Known rows, with every step that occurs
zigol, vebek, zafuv, dofa, ziba: [ 12  32  -2  -1 -24  16   0 -32  21 -52   9   1 -36   7 -18  -1  12  27
 -25 -28  16  -3  -3   5 -11  21  21  16  19  23  -7  15 -19   3   4 -16]
zafuv, dofa, zigol, vebek: [-10  16   0 -11   2 -10   4 -21  15 -41   7   6  22  51 -17   4   7  16
  13 -50   8 -15  -8  -5 -25   2  15   6  12  -8  28  30 -14 -14  -5 -10]
zigol, vebek, zafuv: [ 30  13 -16  13 -14   5 -14 -34  16 -26  14  -3  -7   2   0  23  12  12
 -15   7  -3 -11  -6  16  -1  -1  -3  18   1   3   5   4 -40  14 -12  -3]
pozuseb, ziba, vebek: [  4  21  -2   3 -19  -2   5  -5   1  -5  -4  16 -11  25   4  13 -16   5
 -23   7 -22  20   0  -6 -37   3  -7   7  13 -10 -14 -17 -12   5 -20 -37]
dinev, zigol: [ -5  15  12  27  -8  -3  -5 -15  -6 -27 -26 -13  19  22  25   5   5  18
   3 -30 -22 -20  12  -3 -11 -14 -33   6  -9 -20  18 -17   4   6 -16   3]
pozuseb, ziba, dinev: [  3  -4  23  15 -34  13   0  17  -9 -20 -23 -16  -7  10  14 -21 -24  31
 -22  -4 -34   8 -11  20 -27   4 -10  23  29   8  -7 -28  17  -3   6 -16]
pozuseb, ziba: [ -3   9  15  28 -25   2   0  -7 -13  -7 -21  -1 -23  22  18   3  -5  22
 -16  -1  -8  -2  -6  14 -34  18  -4  27  -5   8 -10 -28 -10   7  -7 -27]
dinev, zigol, vebek, zafuv: [ 35  16 -21  24   3  -1 -23 -38  -6 -30   8 -17   3   1   7  20   9   9
 -12 -12 -15  -9   1 -12   2   1 -21  -9  -7 -11   1   8 -15   1 -18   3]
vebek, zigol: [  5   3   2  12  -9  -7  -6  -4   5   5 -13   1  -1  26  18  20  -2  34
  -4 -32   3 -32  11  41 -21  -3  -4  15   3 -17  27   0  -2   5   3   7]
zigol, vebek: [  5   6  -4  10   3   0  -2  -8  22 -37   5  -3   8  31   1  20  13  -4
  14  -9  -4 -10  -7   6 -21  -6 -16  34  -2  -5  19   9 -29   4 -35  -5]
dinev, zigol, vebek, zafuv, dofa, ziba: [ 20  36  -3   9  -9  12 -12 -31   4 -53   6 -14 -22  10 -11   5   5  25
 -13 -45   2   1   9 -20  -5  19   6 -13  13   7  -8  12   4  -3  -6  -9]
dofa, ziba: [-18  32  26  25 -18  30   9   5  14 -32 -36  10 -14  26   4   8  12  31
 -10  -3   6  -8  10  29 -31   3  -9  35  -7  14  17 -18   6  17  -9  -1]
dofa, zigol, vebek: [  3  11  -4  15  13   5  -7  -6   8 -31  -2   8  28  46 -20  25  13  10
  10 -18   1 -13 -14  11 -24  -3  -5   9 -10  -8  29  18  -6  -4 -26   7]
zafuv, dinev: [ -4  14  16  -8 -29  12  -9   0 -11 -19  -1  -5  14  15  27  -4   1  31
   2 -18 -16 -24  -8  10 -14   9 -16  48  -1  -8  22  -7  -9   1   3   5]
pozuseb, zafuv, vebek: [  8  13  -1 -11 -25  33   6 -33  -6 -20 -22  19   0  -2  24   0 -23  -1
   0  -6 -31   1   3  -2 -27 -19  13  14  29 -17  13 -19 -28  20   9 -10]
dofa, ziba, vebek: [ -7  41  11  -2 -12  16  17   8  26 -23 -20  29  -3  18  -4  26  -7  13
 -18   7   4  10  16  11 -32  -9  -8  12   7  -4   1 -12   5   7 -19 -10]
dofa, zafuv, pozuseb: [-12  23  24 -11 -15  -1   3 -22   2 -36 -16  15  -8  10  21   6 -10   8
  -2  13 -14 -28   9  18 -14 -25 -10  24  -8  12  25  16  19  35  -6 -27]
pozuseb, zafuv: [  8  12  27  12 -13  28   7 -22   0 -14 -30  21  -7  13  21  -2  -6  18
  -3   4 -22 -11   9  21 -12 -31  -4  25  18 -13  23 -35 -13  18   7 -14]
dinev, zigol, vebek, zafuv, dofa: [ 24  20 -19  -2 -12 -10 -12 -54   7 -42  17 -22  -8   6   5   5   7  13
  -6 -47 -16 -13   4 -31   3  -2  -1 -12  15 -16   1  16 -15  -9   1 -17]
dinev, zigol, vebek, zafuv, pozuseb: [ 18  16 -15   8  -3 -16 -24 -32   1 -29  10 -23  -6  -7  -3  25  -8   1
 -23   2 -15 -10  -8 -16  26   4 -17 -18 -17  -9  21  25 -15   3 -27 -10]
vebek, zafuv, pozuseb: [  2  25   6  -8 -39   2  -3 -36   9 -11  -1  -1 -14 -17   2  11 -16  17
 -33  31  -9 -16   1  25  22  -2   5   7 -15   3  22  -2 -27  30   1 -11]
zigol, vebek, zafuv, dinev: [ 30  10 -14  -7 -22  10 -32 -18  -8 -30  31 -11   4  -1   5  13   8  28
 -14  -9  -8 -20 -22   3   2  31  -8  35   4  -5   9  16 -30  -3  -2   3]
dinev, zigol, vebek: [  7   7  -3  22  16  -4 -15  -9   6 -37   0 -19  17  30  13  23  10   2
  10 -32 -21 -11  -3 -24 -12  -8 -36   6 -11 -18  18   2  -8  -7 -44  -4]
dinev, zigol, vebek, zafuv, dofa, ziba, pozuseb: [ 16  38  16  -3 -25 -18  -5 -23   4 -54  -8  -5  -2  14  -3  -9  -4  10
 -37 -45  13  20   1 -30  15  28  -5 -10  21  -4 -17  22  26 -27 -14 -23]
zigol, vebek, zafuv, dofa, ziba, dinev: [ 16  25  -3 -18 -42  23  -5  -3  21 -55   8 -11 -19  -8 -14 -10 -14  35
 -25 -26  -7   5  -7  14  -5   3  16  12  49  27   4  10   4  -9  12 -11]
dofa, zigol, vebek, zafuv, pozuseb, ziba, dinev: [ 22   6  -2   0 -18   0 -24   7 -12 -23  10 -17  -8  -9 -34   5 -32  21
 -48  27 -27  14 -34  13  10  25  17 -24   9  11   8  25  20  -2  -5 -15]

Rows
[ 22  13  21   0 -12  36  -1   2  -1 -65 -19 -20 -10  19  12 -23 -25  24
  -9 -52 -37   7   2 -25 -13 -24 -10 -10  66  -5  13 -13  38 -22   7 -19]
pozuseb, zafuv, dofa, ziba, dinev, zigol, vebek
[ -5  11  22   2 -18  -1   1 -20 -23 -25 -13   8 -32  11  12   1 -15  11
 -22  15 -18 -15  -5  10 -21   7  -3  19  -7  27  -4   5  21  27  -9 -45]
dofa, zafuv, pozuseb, ziba
[ 49  -3 -12  28 -15   2 -36  -4 -26 -30   7 -38  -7 -12   6  -2 -24  19
 -33 -12 -42   8 -20 -13  -5  14 -13 -14  26   2 -24  -7  20 -10  -2 -12]
pozuseb, ziba, dinev, zigol, vebek, zafuv
[ 17  14 -13 -14 -16  -9 -16 -31  25 -26  19 -16 -13  -9  -9  24  -2   2
 -22  28  -7 -13 -13  10  19   5   0  10  -9   2  21  28 -38  20 -22 -20]
zigol, vebek, zafuv, pozuseb
[ -2  11  20   5 -20   1 -24  -2 -33 -23 -11 -17  20  20  38  -8   0  38
   5 -39 -29 -24  -6 -17  -7   7 -35  20  -2 -24  18 -11  11  -9  -2  10]
zafuv, dinev, zigol
[ 12  21  -7  -8  -6  -2 -10 -22   5 -23  18   3   6   6 -32  32   2  10
 -20  17   2  -7 -18  16  17  10  15 -13 -20   0  33  40 -17   6 -16  -1]
dofa, zigol, vebek, zafuv, pozuseb
[  0  17  15  -3 -14   6   2  18  13 -68  -8 -33   2  24   9 -16 -12  24
  -5 -65 -23   1  -3 -22 -15  -7 -14  -4  43   3  15   6  35 -28  -9  -8]
zafuv, dofa, ziba, dinev, zigol, vebek
[ 19  19  -9  15  -6 -10 -19 -20 -13 -16  13  -8 -21   5 -39  26  -9  10
 -36  21  -5   4 -23   4   1  38  21 -18 -21  12   3  28  -6   5 -12 -22]
dofa, zigol, vebek, zafuv, pozuseb, ziba
[ 32  15  -8  -2  -7   9 -27 -15 -19 -27  25  11  21  11 -20  13  15  33
 -13 -14  -3  -9 -27  14  -1  27   8  14  -3  -5  17  24  -3 -12   6  19]
dofa, zigol, vebek, zafuv, dinev
[ -2  11 -21  -9 -16   3  -2  -7   1  -1   1  -1  -2  12  17  29 -22  13
   1 -38   0 -20   5  19 -34   6  10  -3  17 -16  19  13 -18   5   4   4]
zafuv, vebek, zigol
[ -4  40   2  -1 -36  -3   8 -49  -1 -20   3  25   5  17 -14  -4   1  37
 -12 -30  10 -17   3  15  -5  -7  36  -8  17   1  18   5  -9  14  33  -2]
vebek, zafuv, dofa, zigol
[ 39   1 -15   6 -15  10 -29  -8  -1 -43   7 -35  18 -14  12   4 -11  20
 -23 -14 -36   3  -9  -5  11 -22 -20  -7  24 -11   4   4  13 -10  -8   6]
ziba, dinev, zigol, vebek, zafuv
[  6   4  19  14 -20   9  -7  12  -6 -33 -33 -27  31  10  30  -6 -19  28
  -5 -20 -41  -9   5   1  -7 -31 -37   3  18 -21  24 -20  29  -2  -3  16]
ziba, dinev, zigol
[ 30  12 -15 -12 -29  -5 -13 -29   2 -52  12 -32  10 -10   6 -13 -15  22
 -17 -50 -33  -7  -8 -24  13 -19  -5 -15  54  -7   5  10   5 -15   9 -11]
ziba, dinev, zigol, vebek, zafuv, dofa
[ 15  -1   3   5   4  -1 -37   2 -19 -39   9 -34  25  28  23   7   7  17
  10 -46 -32 -18 -20 -35  -7  23 -38  26  -5 -24  18  14   4 -24 -25   4]
zafuv, dinev, zigol, vebek
[ 40   4 -13   8 -33  -6 -25 -20 -20 -48  13 -37 -21  -9   0 -23 -25  25
 -32 -47 -39  10 -20 -30   1  16   8 -24  47  -1 -26   2  14 -18  17 -30]
pozuseb, ziba, dinev, zigol, vebek, zafuv, dofa
[  1  16  23 -11 -29  23  21 -43   6 -24 -19  19 -19  18  24 -18  -8  18
  -1 -26 -18 -17  13  -1 -12 -25  14  23  41 -14  16 -28 -23  13  27 -25]
pozuseb, zafuv, dofa
[ -1  32  47 -14 -25  -2  28 -25  -4 -23 -35  34  27  42   8 -24 -23  10
 -17 -32  -5  11  -1   6   3 -15  22  -4  40 -39  18  -4  27 -14  22 -24]
ziba, pozuseb, zafuv, dofa, zigol
[ 17  16   9   1 -21  14 -27   9   4 -49  -7 -40  -8 -20 -11   5 -22  23
 -36   5 -29   2  -9  -2  19   0 -15 -26   9  10  12  12  32  -3 -18  -4]
dofa, ziba, dinev, zigol, vebek, zafuv, pozuseb
[ 18   5  27  10 -10  22 -19 -14 -40 -16 -23  -4  10  10  41 -18 -13  32
   0 -26 -44 -15  -1 -23  -4  -5 -25  14  13 -32  18 -34  15  -2  14   2]
pozuseb, zafuv, dinev, zigol
[ 39  29 -13  -2 -26   0 -36 -15 -44  -7   7  -4  -7 -15  19   2 -23  21
 -41 -10 -34  16 -11 -33  -5  31  -9 -19  14 -25 -28 -13   9 -13   7 -22]
pozuseb, ziba, vebek, zafuv, dinev, zigol
[ 21  23   6  12 -35   2 -31 -24 -40 -20   4 -12   8 -15  30  -9   3  44
 -18 -22 -22 -23  -8  -4   8  17 -18  13  -1 -18   8 -11   6  -2  15  17]
vebek, zafuv, dinev, zigol
[ 25   2 -10 -10 -17  -3 -24  -7   5 -40  10 -46   9 -24   7   5 -25   9
 -24   9 -40  -6 -14  -7  35 -17 -22 -24  13 -10  21  20  10  -6 -15  -6]
ziba, dinev, zigol, vebek, zafuv, pozuseb
[ 12  21  29   2  -7   7 -18 -18 -47 -42 -11  -1  25  18  45  -4   2  29
   7 -40 -31 -32   6 -13 -21 -10 -29  18   6  -8  15   0  51   6   8  -3]
dofa, zafuv, dinev, zigol
[  1  48   7 -20 -33  10   6 -18  28 -18  -3  27 -29 -18 -18  31 -21  10
 -46  43  -3  14   5  11  10  -4   8  -9  -1   4   8   5 -12  20 -10 -23]
dofa, ziba, vebek, zafuv, pozuseb
[-29  33  18  -9 -23  -2  22 -24   1 -25 -14  19  19  45  -6  -5   6  31
   4 -47   6 -22   3  10 -20  -6  23   7   9  -5  26   5  -2  -1  17  -1]
zafuv, dofa, zigol
[ 16  20  27 -19  -2  -5  12 -23   7 -34 -12  27  31  50  -2 -10 -18 -10
 -10 -35  -1  13  -9 -12  -1  -4  14   0  44 -29  16  20  18 -27  -7 -35]
ziba, pozuseb, zafuv, dofa, zigol, vebek
[ 27  19 -21  11  -2   7 -10 -24   5 -23  14  17  18  20 -31  31  14  19
 -16   1   4  -9 -11  21 -10   0  13  -1  -6   1  15  20 -14   9  -7  12]
dofa, zigol, vebek, zafuv
[ 23  23  24  -8 -20  20   1   9  -4 -10 -39  24  -6  17  21   8 -47  10
 -31 -29   9  15   4  23 -26  21  10  -8  43 -22   2   4  37 -15   2 -17]
dofa, ziba, pozuseb, zafuv, vebek, zigol
[ 37   1  33   0  -2  -4 -26  -1 -27 -34 -11 -19  33  23  35 -22 -18   1
 -10 -32 -30   9 -15 -39  20  16 -35  16  26 -48   6   4  31 -41 -25 -17]
ziba, pozuseb, zafuv, dinev, zigol, vebek
[ -9  38   2 -26 -18   4  19  10  30 -10  -2  20 -25  31   1  17 -23  33
 -13 -52  15  -7  19  10 -33  -2  15 -15  42 -11   9  16  11 -12  10 -21]
zafuv, dofa, ziba, vebek, zigol
[ 13  17  10 -10   4  16   8 -24   1 -34  -6  17  11  43 -16  -6  -1   6
   9 -44 -14 -10  -5  -6 -20 -21  28  -1  39 -19  36   7  -9 -10   8 -18]
pozuseb, zafuv, dofa, zigol, vebek
[  1   5  29  -7 -31   5  -3  10 -19 -37 -19  -5 -18  -4  22 -22 -42  16
 -27  15 -43 -10 -10  17 -16 -12  -1  15  23  30  -1   2  46  18   5 -43]
dofa, zafuv, pozuseb, ziba, dinev
[ 14  46  -4  -2 -28  26  10 -15  22 -16  -5  38 -20 -10  -8  24  -8  20
 -37  21   9  15  13  21 -18 -10   4  -4  12   4 -13 -15  -6  20  -2  -6]
dofa, ziba, vebek, zafuv
[ 15  20   6  -8 -40   8 -18 -28 -20 -13   8   4   0  -9  17  -4   1  41
 -19  -2 -18 -18  -9  23   5  20  -5  34   3  -7   8  -7 -18   7  28  11]
vebek, zafuv, dinev
